In the rows, zero is written as 128.
Known rows, with every way that one mark hangs from another
(lito fopu (leviv sanedi) zati): [102 162  97 105 128 143 139  95 138 142  44 138  89 146 127 178 122 113
 139 113 170 122  65 158  94 125 136 100 106 137  99 106 115 101 172 130
 145 177 101 213 210  98 119 127 117 115 138 157 106 117  89 179 125 146
 104 170 166 193  95]
(venor lito zati): [104 111 114 135 171  95 141 102  98 106  94 143 147 115 129 166 149  64
 138  95 110 110 106 126 121 139 150 118 116 128 146 133 109 170 120 101
  97 155 101 190  85  95  97  77 142 149 100  54 115 117 127 103 173 173
 139  88 113 154  95]
(fopu (zaguz (leviv (sanedi (zati gamip sikur))))): [163 119 143 123 114 104 125 134 103 120 166 110  73 122 119 172 128 107
  92 121 123 163 118 127 124 105  55 165 118 105 131 174 168  92 132 135
 135 149 125 101 125 157 141 107 123  93 110 200 159 131 161  95 109  89
 190 115 180  73 172]
(sanedi (lito fopu) (zaguz (leviv gamip)) zati): [165  97 185 157  98 161 144 132 110 164 111 132  86 120  81 150  99  59
 160  85 179 142 138 131 104 138  68 157  50  86 102 134 133 130  97  94
 129 138 107 110 115 186 123 134 198 109 147 246 173  84  93  47  57 129
 124 101 174 140 200]
(sikur (venor (lito zati))): [ 57 124  98 142 138 110 116  87 133 118  90 118 157 144 142 125 135  95
 118 113 103  88 109 131 118 171 168 132 105 168 149 120 103 169  94 112
 121 147 131 152 131  78 111 103 138 168 102  43 120 122 130 140 144 155
 107 104 106 173  83]
(vuzabi (zaguz (leviv (sanedi lito)))): [161 145 142  98 114  94 139 126 113 129 201 170 101 125 102 114 157 115
 128 139 110 168 133 146 107 108 140  94  73 121 157 164 144 103 132 144
 119 119 116 107 105 169 122 112 133 125 134 165 133 100 143 114 130  94
 130 137  88 108 177]
(leviv (gamip lito)): [115 113 151 110 136 132 151 131 129 148 119 157 153 113 115 117 124 124
 151 122 142 121 133 133 153 123 124  95 165 119 133 145 115 129 129 143
 144 107 136 147 112 135 145 152 112 114 110 103 115 131 117 143 142 145
  93 140 102 148  98]
(sanedi (zaguz (leviv (gamip lito)))): [152 123 187 123  78 107 175 150 121 156 152 162 112  96  80 136 149 111
 144 128 149 132 153 111 152 114 106 126  98 102 121 149 131 114 120 141
 127  95 130 119  99 179 142 152 119  92 130 191 126 123 121 124 113 124
 107 127 102 107 144]
(leviv gamip (sanedi zaguz (zati sikur))): [176 145 175 127  92 114 164 154 113 164 151 111 110 129 101 132 121  82
 119 120 147 151 123 160  90  98  57 158  94 106 121 151 147 132 138 161
 138 144 138 103  77 134 120 122 139  86 103 199 155 107 133  67 106 137
 134 129 160  85 168]
(lito fopu): [100 128 117 147 165 169 134 122 104 141  67 141 141 142 129 144 120 128
 151 126 151 126 102 135 118 134 122 117 149 135 112 112 126 139 133  89
 154 130 104 158 149 116 115 117 142 138 118  96 123 126 115 132 139 129
  98 129 121 167 118]
(sikur (zati fopu)): [110 132 104 155 155 158 127 129 147 148  89 139 142 148 129 121 115 112
 123 130 141 121 130 124  99 148 151 139 148 144 118 104 139 153  98  96
 115 133 135  99 115 116 102 121 128 147 148  68 119 125 151  92 129 151
 127 104 128 162 118]
(lito (fopu zaguz)): [ 99 118 128 145 160 138 135 145 114 137  83 127  96 149 143 134 124 140
 121 117 165 130 101 127 110 118 137 143 156 139 132 106 134 112 153  96
 146 111 108 183 177 127 122 133 141 130 108  93 133 139 104 134 122 113
 123 122 133 146 117]
(zati fopu (gamip zaguz)): [136  92  95 172 147 162 155 175 165 160 111  97 149 118 143 128 106 181
 124 123 150 153 137 106 150 138 128 157 162 122 138 153 138 134 116 134
 119 120 124  64 118 121 152 137 116 117 148 118 123 138 133  87 134 143
 152 125 117 123 140]
(sikur lito (zati fopu (leviv gamip))): [ 99 134  92 154  88 192 102 146 154 172 109 140 152 183 112 105  84 122
 128 108 107 107 138 121 170 179 158 161 161 146 115 116 162 108  83  98
  69 204 154 100 145 129 134 181  82 150 183 115  88 139 135  74 126 167
 124 117 211 155 121]
(zotuk (vuzabi (zaguz (leviv (gamip venor))))): [113 172 149 117  86 133 120 111  93 135 152 180 129 111 140 107 151 128
 134 187  72 133 109 182 127 101 164 107 118  97  95 143 118 133 118 181
 173  82 165 141  95 167 135 137 125 135 128 117 112 150 127 150 107  87
 117 133 106 109 122]
(fopu venor zaguz): [111 142 172 146 164  95  99 136 113 102 138  98 111 133 150 104 130 138
  95 143 124 117 103 118 118 123 143 154 189 141 164 117 135 100 147 123
 171  87 134 166 173 128 123 108 135 124  96  88 120 144 117 153 116  92
 131 117 105 126 121]
(zaguz (leviv (gamip sanedi venor))): [107 169 180  89 108 106 152 137 112 120 191 174 160 101  92 128 163 138
 149 165 117 132 122 162 156 114 135  97 175 106  89 122 138 128 140 164
 161  59 167  98  97 173 133 140 126  94 102 147 111 138 123 167 132 111
 123 156 109 125 128]
(zotuk (vuzabi zaguz)): [133 154 111 143 137 123 126 115 100 127 105 149 112 133 168  98 148 126
 125 178 113 130 107 149  83 102 173 112  99 121 124 147 118 167 117 152
 163  99 118 147  93 122 113  98 126 168 140  61 125 143 133 139 138 109
 103 107  77 122  99]
(zotuk vuzabi): [118 153 125 145 153 139 129  99 100 121  88 146 143 118 152 153 149 108
 141 167 121 112 103 125 110 111 146 126 162 118 106 141 130 179 103 129
 178 111 123 148  80 122 105  88 120 156 143  78 118 144 133 150 154 119
  99  99  83 138  88]
(sanedi zati): [125 139 154 149 157 122 144 122 121 126  95 131 117 120 128 146 128  87
 134 142 157 126 132 136  91 134 113 128 134 117 109 145 124 169 100 110
 164 101 118 109  86 127 113  89 159 131 104 104 155 114 121 106 134 128
 109 100 108 147 119]
(zati (fopu zaguz) (leviv gamip sanedi)): [129 149 119 126  70 129 135 186 123 166 173 131 125 159 131 108 102 143
 124 133 138 140 102 159 173 117 132 173 196 142 159 127 172  56 166 156
 116 166 154 142 147 185 151 182  89  86 141 201 100 150 108 136 138 128
 143 165 198  99 169]
(zaguz (leviv gamip)): [ 96 153 174 124 101 139 151 128  79 157 141 179 139 119  94 166 148 100
 150 140 121 138  92 151 164 118 125 127 157 103 114 159 153 101 108 147
 172 112 145 123 117 185 129 124 106  87 115 155  99 136 125 129 138 119
 109 133 129 140 135]
(vuzabi (zaguz leviv)): [120 159 139 129 114 109 144 133  84 139 147 170 100 124 121 121 153 128
 121 159 106 155 129 145 112 117 153 107  86 124 127 162 135 121 118 139
 151  92 119 117 122 166 125 106 130 124 112 123 122 136 137 136 134  95
 119 133  96 116 144]
(leviv gamip sanedi): [104 168 161 102 118 120 161 151 112 161 157 176 156 143 100 126 141 108
 140 138 122 140  77 184 146 112 139 116 199 127 139 155 160 105 153 176
 153 129 146 136 103 144 127 136  94  83 102 124  95 126 117 141 161 136
 106 157 132 135 112]
(gamip lito (sanedi (zati fopu)) zaguz): [193  91 130 110 156  88 154 159 206  84 120 119 126  84 128 103 122 158
 126 128 219 121 236  85  82 118 121 104 115 128 104 101 100 164 156 111
 101  64 125  72  64 117 142 148 173 124 135 133 178  99 126 126 114 152
 151 129  88 101 105]
(leviv sanedi): [113 158 135 112 146 105 157 142 121 137 145 165 144 134 113 139 150 126
 130 147 134 134 100 154 124 110 142 104 179 140 132 146 150 127 152 148
 149 109 132 131 103 128 117 104 103 116 111 108 109 122 136 146 169 123
 107 141  98 129 113]
(gamip (lito (fopu venor)) sanedi zaguz): [148 104 150 102 179  90 104 138 189  66 109 127 145  99 139  92 120 197
 122 123 177 115 191  87 120 102 143  81 156 142 129  61  92 120 204 128
 116  58 125 157 158  90 144 165 150 114 124  91 146 116 108 179 109 136
 132 151  69 122  76]
(zotuk (vuzabi (zaguz (leviv gamip)))): [120 163 149 133  86 131 127 117  74 154 136 191 107 126 138 123 149 102
 135 169  87 142  89 170 121  94 162 129 101  99 116 171 138 124 116 171
 163 113 142 147  91 174 130 134 116 120 142 133  99 143 130 134 112 101
 116 124 123 117 119]
(gamip (sanedi zati) venor zaguz): [150 148 173 106 145  60 164 147 166  77 141 126 126  76 119 119 150 164
 116 171 173 127 192 140  79 112 136 107 137 109  76 103 107 185 153 156
 143   4 141  83  69 111 140 110 184 122  99 109 179 112 118 136 116 123
 140 131  75 110  97]
(gamip lito): [132 119 134 117 155 119 149 118 140 121 111 143 140 109 128 132 142 133
 142 137 150 112 151 107 129 126 131  85 149 135 132 132 103 157 123 111
 138  91 111 130 106 113 127 119 124 141 111  81 135 124 133 157 160 133
  90 125  65 136  97]
(lito leviv (zati (gamip sanedi) (sikur venor))): [105 121  90 133 130 151 115  84 141 108  97  60 128 129 147 160 128 155
 115 128  94 125  97 120 142 160 117 142  94 131 111 126 116 139 114 143
 137 179 129  83 172  75 133 111 118 137 146 133 121 147 130 170 133 134
 133 141 163 157 100]
(lito (leviv (sanedi zaguz))): [151 177 155 114  90 107 186 143 126 150 136 129  90 119  97 162 153 118
 133 143 147 148  93 146 114 120 130 118 111 116 119 145 153 105 147 156
 144 124 117 128 117 130 127 103 116 109 150 216 115 124 106 149 150 119
 110 159 117 125 142]
(vuzabi (zaguz (leviv (gamip lito)))): [134 128 156  97 103 110 144 136 120 147 156 184 109 110 113  95 141 125
 134 134 118 147 148 145 141 110 147  90  88 113 148 160 121  97 134 161
 131  95 132 141 121 174 151 169 113 105 113 131 120 128 124 137 121 115
 109 149 109 112 123]
(leviv gamip): [ 96 142 157 137 131 137 158 140  98 169 122 152 154 136 112 133 130 111
 151 139 129 133  89 163 147 126 137 132 174 118 132 155 141 128 123 148
 166 114 138 130 110 140 127 130 115 101  99 103 100 136 114 121 147 142
  94 130 123 154 112]
(zati (gamip sanedi venor) (sikur lito)): [134 106  99 121 163 165 106 126 160 103 171  74 170 130 125 115 132 186
 117 128  90 123 155 103 159 160 104 114 155 132 103 132 133 165 105 107
 104 130 138  42 131  72 143 121 111 160 116  77 137 152 174 127 151 126
 141 126 125 108  99]

Rows
[165  99 110 130 147 187 120 148 165 131 133  98 149 159 129  97  97 111
 129  90 163 121 165 117 116 148  86 153 108 123 100 128 142 135 106  85
 108 177 144  55 107 113 118 160 132 132 128 129 135 113 145  74 115 157
 151 122 185 116 121] -> (leviv (gamip (sanedi (zati fopu (sikur lito)))))
[146 104  92 106 162 170  87 126 198 113 137  72 147 130 139 112  95 151
 132 104 131 132 115 110 176 150 115 105 185 140 162 129 130  66 152 137
 113 198 130 107 178 115 155 165  96 121 171 172 108 133 120 175 131 131
 143 183 146 145 139] -> (zati (fopu venor) (gamip (lito (leviv sanedi))))
[142 187 159 112  82 100 127 124  93 133 150 203  89 131 117 120 145  66
 123 169 105 148  99 196  85  87 153 115  91 101 102 173 150 114 138 189
 152 122 151 133  71 176 135 138 127 104 130 172 127 116 132 120 102 101
 132 131 150 109 129] -> (zotuk (vuzabi (zaguz (leviv gamip (sanedi zati)))))
[118 132  98 136 123  98 132 105  87 104 115 136 143 115 137 173 136  82
 147 111  99 105 128 116 163 143 145 120 111 136 146 123 111 166 107 104
  90 183 101 186  94 113 106  90 125 149 124 105 117 132 124 124 176 171
 144  95 146 139 124] -> (venor lito (zati leviv))
[119 105 146 126 146 104  60  99 135  85  72 122  75 127 147 130 110 134
 106 103 169  92 133  86 108 118 122 126 119 153 143  79  88  80 168  90
 139 121 110 238 250 131 128 147 155 123 117 132 139 131 108 169  60 107
 134 123 137 143 106] -> (gamip (lito (fopu venor (zaguz leviv)) zati))
[145 163  95 111  73 118 130 102  97 123 119 111 124 141 148 162 125 135
 115 143 122 127 120 128 138  99  88 130 116 142 127 131 115 125 142 136
 131 180 116 150 153 116 109 100  91 112 124 168 123 135 151 147 150 145
 116 139 169  98 144] -> (lito (zati (leviv sanedi) sikur))
[138 105 118 136 163 168  90  94 145 116 117  94 138 151 127 117 102  96
 123  90 131 134 148 131  92 139  69 144  69 132 116  97 114 136 107  87
 121 170 134  98 119  93 100 126 184 149 130 132 172  82 134  94 104 120
 134 129 155 127 170] -> (leviv (sanedi (lito fopu) (zati (sikur venor))))
[ 79 171 163 134  70  81 134 152 149 116 151 168 149 126 106 104 132 175
 108 161  98 122 155 144 156 142 194 135 152 134 108  91 149 123 139 198
  92  78 188  81 101 122 168 178 113 104 158  99 117 135 116 135 128 147
 136 141 153 124  91] -> (sikur venor (zati (leviv (gamip sanedi zaguz))))
[ 58 106  92 148 173 157 116 111 129 128  92 137 176 157 136 115 122 110
 139  97  97 105 113 131 149 166 152 120 124 157 134  90 120 150 103  81
 114 158 133 164 137  87 122 143 141 163 111  50 121 117 117 133 144 145
 119 126 117 177 106] -> (sikur (venor (lito fopu)))
[124 110  88 143 148 173 117  87 108 136  33 102 119 151 155 161 105 123
 128 107 158 119 113 127  98 114  75 138  82 134 105 102  91 154 131  88
 151 169  95 189 201  83  89 104 143 139 113  95 130 124 131 116 114 152
 112 113 154 158 118] -> (lito fopu (zati sikur))
[112 154 159 124  98 119 150 145  79 162 160 184 109 127 110 110 142 118
 135 151 105 162 103 179 131 109 151 116  99 106 139 170 140  96 127 164
 158 109 138 128 121 180 139 141 117 104 104 141 103 133 126 122 120 109
 119 143 129 124 140] -> (vuzabi (zaguz (leviv gamip)))
[100 143  86 128 133 184 100 104 152 134 142  85 145 160 120 147 128 143
  99 106  58 130  94 122 187 182 119 131 122 135 131 151 157  87  90 130
 104 214 153  74 172  70 146 133  81 152 163 123  96 138 141 142 162 119
 144 167 170 134 106] -> (zati gamip (sikur (lito (leviv sanedi)) venor))
[159 153 113 110  91  97 107  83 118 106 138 164  79 132 139 133 157  86
 123 145 115 125 106 134  67  98 160 109  46 130 125 156 114 136 127 152
 133 137 104 160 119 145 106  94 140 147 162 155 132 110 142 131 105 101
 120 107 100 115 135] -> (zotuk (vuzabi (zaguz (leviv (sanedi (lito zati))))))
[167  82  85 135 115 160 120 116 123 125 125  74 149 108 152 152 106 173
 142 125 108 134 171  80 200 130  69 131 135 123 147 150 116 140  99 116
 109 173 108  93 137 119 156 132  89 139 146 152 140 148 165 135 153 139
 122 124 140  97 155] -> (zati (gamip lito) leviv sikur)
[ 95 117 107 169 140 144  85 131 149 107 126 132 105 144 117 128 132 105
  77  93 103  99 134 102 130 186 177 168  93 153 125 110 147  95  90  67
  76 163 165 120 143 126 113 141 146 173 150  90 109 146 139  94 132 111
 174 108 164 115 102] -> (sikur lito (venor (zati (fopu (zaguz leviv)))))
[137 138 120 121 102  94 154 164 158 100 176  99 159  85 135 130 134 232
 128 175 121 141 172 116 179 129 137 112 181 111 101 123 134 148 146 176
 111  56 140  55 104 129 177 139 116 117 137 153 145 153 131 150 149 129
 142 149 113  94 134] -> (zati (gamip sanedi venor zaguz) leviv)
[167  89 119 139 137 153 121  83 115 124  88  78 125 128 151 157 125 106
 137 107 144 122 141  96  94 118  74 146  76 126 138 135  86 170  98  95
 145 150  91 134 152 100  86  69 159 150 119 114 144 115 146 102 114 142
 116  90 107 131 153] -> (sanedi (lito (zati sikur)))
[102  93 135 118 151 167 138 129 143 161  74 156 148 132 119 120 105 133
 163 104 162 120 129 136 149 127 117  95 159 127 125 112 107 117 147 118
 130 133 125 178 151 121 146 174 131 115 120 104 119 120 101 139 121 156
  93 148 135 167 101] -> (leviv (gamip (lito fopu)))
[160 115 153  90 151  58 176 151 167  85 139 154 135  78 117 123 166 189
 127 145 174 123 197  93 120 100 153  73 140 127 124 114 107 154 175 155
 112  27 121 115  89 105 151 135 130 113 118 104 147 118 129 170 149 143
 125 137  45 102  75] -> (gamip lito sanedi zaguz)
[175 125 159 126 122 105 167 151 135 152 172 122 115 124  90 119 147 108
 135 124 142 146 129 118  93 121 112 141 108 127 150 148 144 142 128 134
 112 108 115  91  84 141 113  95 141 123 140 183 147  99 125  93 140 123
 112 118  84 105 173] -> (leviv (sanedi lito zaguz))
[123 144  68 118 122 173 119 113 183 144  84 117 108 165 124 147 113 112
 116  99 166 106  98 124 115 166 153 124 111 155 113 130 135  93 128  98
 108 213 120 143 198  88 114 133  99 152 168 154  89 125 115 140 141 156
 116 158 168 172  98] -> (sikur (lito (leviv sanedi) (zati fopu)))
[ 43 126 125 145 132 113  88 107 120 108 102 166 111 158 118 139 136  97
 100  90  87 103 118 115 132 164 174 149  95 154 133  65 141 103 113  85
  77 134 151 180 163 115 128 156 138 154 129  62 131 122 133 110  95 117
 173 101 161 167 107] -> (sikur (venor (lito (fopu (zaguz leviv)))) zati)
[100 117 153 131 172  84  91 126 111  91 154  98 129 138 159 105 128 112
 102 109 105 110 113 104 138 129 143 157 173 151 183 114 125 115 140 113
 138 113 120 193 161 108 120 111 128 131  85  69 124 131 120 150 122 113
 158 107 105 134 120] -> (fopu (venor lito) zaguz)
[185  72  78 154  97 161  88 114 128 124 109  34  97 142 182 128  87 140
 117  96 152 117 166  74 123 130  67 205  76 142 158 107 103 124 108  69
 105 197  96 140 192 139 106 116 146 153 159 193 147 134 134 100  91 133
 148  97 182  90 206] -> (sanedi (lito (zati (fopu zaguz) leviv sikur)))
[ 94 122 134 154 167 123  71 114 130 113  56  98  91 158 164 119  95 136
  97 114 160 104  90 119  84 129 139 166 156 151 147  77 103 105 167 105
 157 125 106 230 244  98 111 119 159 130 100  87 128 141  97 147  74 123
 130 122 152 167  96] -> (lito (fopu venor zaguz) zati)
[171 152 131 106 103 108 114 106 106 114 176 176  99 126 132 123 167  97
 133 159  90 146 117 135  88  92 154  98  75 118 136 161 138 129 122 148
 134 114 115 126  82 162 115 107 127 143 165 165 128 113 146 135 124  87
 124 120  86 100 152] -> (zotuk (vuzabi (zaguz (leviv (sanedi lito)))))
[191  89 128 153 103 117 151 157 127 133 175  70 129 114 106 122 125 160
 158 125 130 138 148  80 157 152  99 145 118 119 144 148 156 161 102 120
  86 131  96  30  95 153 151 117 134 133 178 229 161 128 133  99 139 135
 120 100 130 110 197] -> (zati (gamip (sanedi lito zaguz)) leviv)
[134 150 162  83  92 105 135 135 133 146 229 172 125 122  96  84 143 117
 129 142  84 168 130 187 129 113 140 103 112 110 140 151 130  92 138 179
 129  99 160 124 118 175 139 148 138 114 113 169 130 110 128 124 106  96
 127 167 112 106 179] -> (vuzabi (zaguz (leviv (gamip venor) (sanedi lito))))
[131 104  91 131 165 160 133 157 172 130 164  86 181 125 134  94 126 190
 141 144 130 133 132 126 147 156 128 121 195 141 110 117 137 163 124 123
 121 114 141  40 102 125 141 135 128 150 126 106 137 149 145 138 146 129
 147 141 120 138 135] -> (zati fopu (gamip sanedi venor))
[121 144 149  88  78  74 165 155 140 100 193 141 176  92 128 118 138 175
 144 144 108 126 174 138 193 113 153 109 165 114 122 101 121 140 160 178
  96  82 157 131  91 135 166 168 112 109 107 143 121 132 109 152 144 154
 146 152 119  98 125] -> (zati (leviv (gamip sanedi (venor lito) zaguz)))
[138  52  63 137 159 168 106 144 145 127 159  36 155 131 176 106 107 161
 114  95  91 125 150  97 161 151  83 181 142 132 171 116 118 139 113  94
  92 172 129 111 148 103 132 138 123 161 101 100 140 154 162  91 122 131
 198 114 149  97 176] -> (zati (fopu zaguz) (gamip (venor lito)) sikur)
[140  68 135 151 208 139  66 135 155  95 146  61 120 153 142  87  94 165
 126  89 140 124 115  84 134 148 118 142 183 147 173 101 141 104 158 106
 110 127 102 130 198 119 148 143 158 127 139 132 156 119 112 119  87 110
 164 115 146 157 150] -> (zati (gamip (sanedi (lito (fopu venor zaguz)))))
[167 113  68 155 113 170 115 123 101 119  96  80 142 123 163 164 107 127
 132 117 123 129 156 113 145 129  82 160 101 127 128 111 106 142 105  81
 106 215 117 130 116 132  86 104 134 148 152 148 122 145 148 103 161 158
 149 112 181  92 169] -> (venor (zati fopu leviv sikur))
